Known rows, with every step that occurs:
tunubo > pasesi > gifad > gati: [ 28.7  38.5  -0.8 -30.1 -27.5 -47.9   6.5 -17.2  -0.3  -0.7  -0.2  12.4
 -30.2  -8.5   6.9  12.2 -15.8  26.0 -12.7  14.2]
gifad > tokude > gati: [ -2.6  21.9  23.4  10.3 -46.9 -24.3  14.3 -39.3  19.3  11.2  -5.5  20.0
   5.0  15.6  31.1  34.0   2.3  19.1  -2.1 -24.8]
gifad > pasesi > gati > tokude: [  8.0  41.4 -36.9  22.3 -11.2  -2.2  -9.6 -26.2  14.9  -9.4  15.3  22.4
 -37.4  26.9  44.3  -5.3  22.3  43.5  10.3 -27.6]
tunubo > pasesi > gifad: [  1.2   4.6 -38.0 -37.3 -16.0  -9.9   8.0 -13.6  20.2 -16.4  31.7 -13.1
 -23.5   4.9   7.5 -24.6   4.1  23.5  -6.9  18.8]
gifad > pasesi > gati > tokude > ripamo: [ 35.1  42.8 -16.8  15.4 -29.4  -9.5 -22.1 -35.9 -19.9  12.6  16.4  41.4
   2.9  43.0  49.0   7.3  16.4  44.5  -2.7 -39.4]
gifad > pasesi: [ 22.6   0.1 -34.4 -29.1   5.7  -1.9  -1.2 -41.3 -10.0 -10.3  11.4  19.5
  -1.6  -7.7  12.5  14.9   1.6  30.9  -6.6 -30.1]
ripamo > pasesi > gifad > tokude > gati: [-11.1  12.6  15.1   2.9 -48.1 -31.0  10.5 -29.4  36.1   2.4 -13.2  28.8
  -8.7  26.7  39.0  36.0   2.2  34.6  -0.7 -13.9]
pasesi > gati > tokude > ripamo: [ 24.5  45.9 -12.4  28.5 -29.6  -2.9 -20.0 -26.0 -15.7  16.5  15.6  35.1
   2.4  47.4  45.0   2.7  20.1  39.8  -0.1 -32.6]
ripamo > pasesi > gati > gifad: [-18.6   6.0 -33.6  23.0 -13.8 -10.1  -9.2  28.1  13.8  -8.4  23.7 -19.6
  -5.0  55.4  39.8  20.0  19.4  41.3  14.0 -30.3]
tokude > ripamo: [ 25.9  18.8  -5.7   4.9 -17.7   3.0 -11.5 -25.7 -29.0  21.3  12.9  26.0
  25.5  26.9  20.5  11.0   7.7  25.1 -10.2 -26.2]
tunubo > pasesi: [  2.8  19.8 -29.0 -36.8 -29.1   1.9   6.3 -13.9  -6.5   7.4  39.2 -18.3
   6.5   5.4  -2.2  -2.4   8.8   9.0 -21.0 -11.0]
tunubo > tokude: [  4.8  43.0   1.2   2.2 -33.6  23.0  24.4 -38.8   9.8  -0.1  12.4 -14.0
 -19.1   6.0  37.5   4.3  25.0  40.1   2.9 -16.8]
gifad > pasesi > gati: [ 21.7  29.5 -38.9   7.4  -1.7 -27.9   3.3 -31.2   6.1 -15.8   3.5  13.6
  -3.2  -1.9  43.1   3.6  13.5  51.4   3.4 -35.0]
tokude > gati > gifad > pasesi: [ 15.9  -8.6 -28.7 -34.6 -21.8 -20.9  -5.5 -26.7  -4.8 -17.4  27.0  -4.0
   6.4  27.4  27.9  34.3  -8.2  27.5   5.0 -41.9]
ripamo > pasesi: [-33.6  -3.3 -25.0   4.6  -0.7  20.5  -5.3  18.4  20.9  11.6 -13.5  26.4
  -3.2  43.4  12.6  37.1  19.6  41.8  -7.5 -21.4]
pasesi > gati > gifad > tokude > ripamo: [ 33.1  30.5  13.1  25.3 -36.2 -23.1 -17.7 -39.5 -29.0  26.8  21.7  27.2
  14.6  17.4  46.3  14.4  19.9  32.8  -7.7 -32.7]
pasesi > gifad: [ -5.6  -5.2 -32.1  -6.7   8.4  -1.6   8.2 -11.0  28.3 -18.7  11.9   1.2
 -31.5   5.2  11.9 -21.9   5.0  27.6   6.3  19.6]
gifad > gati > tokude > ripamo > pasesi: [ -3.9  24.9  -5.8   8.1 -28.9   2.6 -24.7   5.0  -2.2  29.0 -16.6  58.4
  -3.1  66.8  31.0  50.1  15.8  51.2 -11.6 -31.2]
pasesi > gifad > tokude > ripamo: [ 32.8  23.4  13.6   9.9 -26.1 -15.9 -11.3 -52.3 -17.8  23.5  10.2  43.5
   2.5   2.2  34.5   3.2  14.6  33.6 -12.5  -9.8]

Rows:
[  8.7  48.8  -0.8  18.2 -18.7  -4.8  -7.9 -14.5   2.1  11.1   2.0  27.6
 -47.3  21.9  16.7  12.4   4.6  21.2   2.5  -8.0]  gifad > gati > tokude
[  0.9  10.5  12.3  23.3 -16.6  -5.6  -2.5 -30.6  -4.0  14.7  25.9   2.9
 -19.7  -8.2  22.8   7.4  21.1  13.5   0.1 -12.0]  gati > gifad > tokude
[ -8.0   9.4 -28.1  22.4 -21.3 -15.4 -14.8  23.5   3.6  -1.0  25.2 -11.0
   4.9  62.9  45.0  23.0  18.6  43.6  11.4 -35.4]  tokude > ripamo > pasesi > gati > gifad
[-11.2   0.1 -28.8  -4.5 -11.1   1.4 -13.0   0.5  26.8  -4.1  -1.9  36.0
 -27.4  51.4  30.4   6.2  14.8  52.7   0.5   4.4]  gati > tokude > ripamo > pasesi > gifad
[  9.1  43.0  -6.5  11.7 -18.4 -12.9  -7.0 -14.7  14.7   0.2   2.3  27.9
 -61.0  23.2  20.3   1.4   2.2  26.8   6.2   6.3]  pasesi > gifad > gati > tokude
[ 36.0  34.7  10.9   9.9 -47.5 -26.5 -17.0 -40.0 -33.3  26.9  31.5  21.4
  19.5  17.4  44.3  13.7  19.5  31.0 -14.3 -32.5]  tunubo > pasesi > gati > gifad > tokude > ripamo
[  1.3  36.7 -13.3  35.3 -22.5 -24.0  -8.8  -9.1   9.4  15.0 -14.2  40.4
   6.2  32.3  56.4  26.4  30.0  65.5  -4.7 -35.4]  gifad > tokude > ripamo > pasesi > gati
[ -2.1  16.1  19.0   4.6 -45.3 -32.5  14.1 -39.2  30.4  -0.3  -5.3  20.0
  -8.4  13.8  34.8  22.8   0.5  25.3   1.0 -10.2]  pasesi > gifad > tokude > gati
[ -2.7  32.9 -26.0  30.0 -17.9 -18.8  -8.9   3.9  11.1   8.3 -11.7  31.7
  10.9  44.7  50.8  24.9  25.3  65.6  -2.0 -36.5]  tokude > ripamo > pasesi > gati
[ -4.2  19.8   5.4  35.2 -21.8 -20.4  -6.0 -19.8   7.6  12.5  14.6  12.7
 -18.7   5.8  41.9  18.5  29.6  34.6   1.5 -20.8]  ripamo > pasesi > gati > gifad > tokude
[-11.5   4.7 -15.5   3.0 -16.3  11.5 -17.9   7.0  -1.2  24.9 -12.3  44.5
  18.1  58.2  24.8  44.6  18.8  49.4 -14.1 -32.8]  tokude > ripamo > pasesi
[ -8.0   7.0   0.4  11.5 -27.3   1.9 -22.0  -2.8  -6.1  30.8  -4.5  45.7
  10.1  50.8  34.1  48.8  23.8  47.9 -12.7 -33.5]  gati > gifad > tokude > ripamo > pasesi
[-17.2  26.9 -31.9  31.3  -7.4 -12.8   0.6  11.3  28.1  -0.7 -13.5  19.7
  -3.8  34.8  42.2  19.2  27.1  59.1   3.4 -29.4]  ripamo > pasesi > gati
[ 10.5  26.3   0.8  -9.4 -14.1 -39.9   0.8  -1.4  12.5   2.3 -27.0  34.3
 -36.4   9.1  14.3  31.4  -9.8  41.7  -6.4   9.0]  ripamo > pasesi > gifad > gati
[ -6.1  11.2   3.1  10.8 -23.3   3.0 -18.8 -11.2  -3.7  33.5 -15.0  57.4
  10.7  40.8  32.4  46.7  24.5  49.6 -18.1 -31.3]  gifad > tokude > ripamo > pasesi
[ -5.0  21.3  -5.3   0.6 -35.3  16.6  -9.0  -6.9   1.0  23.7 -11.3  37.8
  10.5  58.0  42.2  46.5  25.8  61.0 -13.0 -35.1]  tunubo > tokude > ripamo > pasesi
[ 12.1  48.1  -9.4  -2.7 -29.9 -16.8  -6.8 -15.6   9.2   1.2  11.6  21.5
 -56.8  22.3  19.3  -0.7   2.2  24.6   0.1   6.8]  tunubo > pasesi > gifad > gati > tokude
[ -1.4  16.8 -36.0   2.0 -28.3 -19.9  -3.0  12.7   0.3 -10.0  49.7 -42.9
  -0.3  36.3  30.9   0.5  14.2  24.3   8.2 -25.4]  tunubo > pasesi > gati > gifad
[ -1.9  36.8  13.5  -3.2 -64.3  -7.2  26.9 -32.0  25.5  -2.9   0.0  -8.1
   4.7  39.5  44.8  34.0   5.4  34.7   5.7 -31.3]  tunubo > tokude > gati
[ -0.6  39.6  -8.9  11.3 -19.5  -9.7 -11.8  -4.1  19.9   2.2  -6.5  37.2
 -60.4  36.7  23.4  13.6   5.7  36.1   4.7   3.4]  ripamo > pasesi > gifad > gati > tokude
[ 21.4  30.6   6.0 -10.4 -22.3 -44.0  -6.3  -6.6   2.0   8.4 -25.2  42.9
 -26.1  16.1  20.2  34.9 -10.2  44.7  -9.5   4.3]  tokude > ripamo > pasesi > gifad > gati
[-13.8  -5.5 -12.0   1.4 -35.2 -12.3   1.3  11.8  10.7  -8.2  32.4 -32.3
   7.4  57.4  22.7  27.6  -3.8  11.2  15.8 -28.7]  tokude > gati > gifad
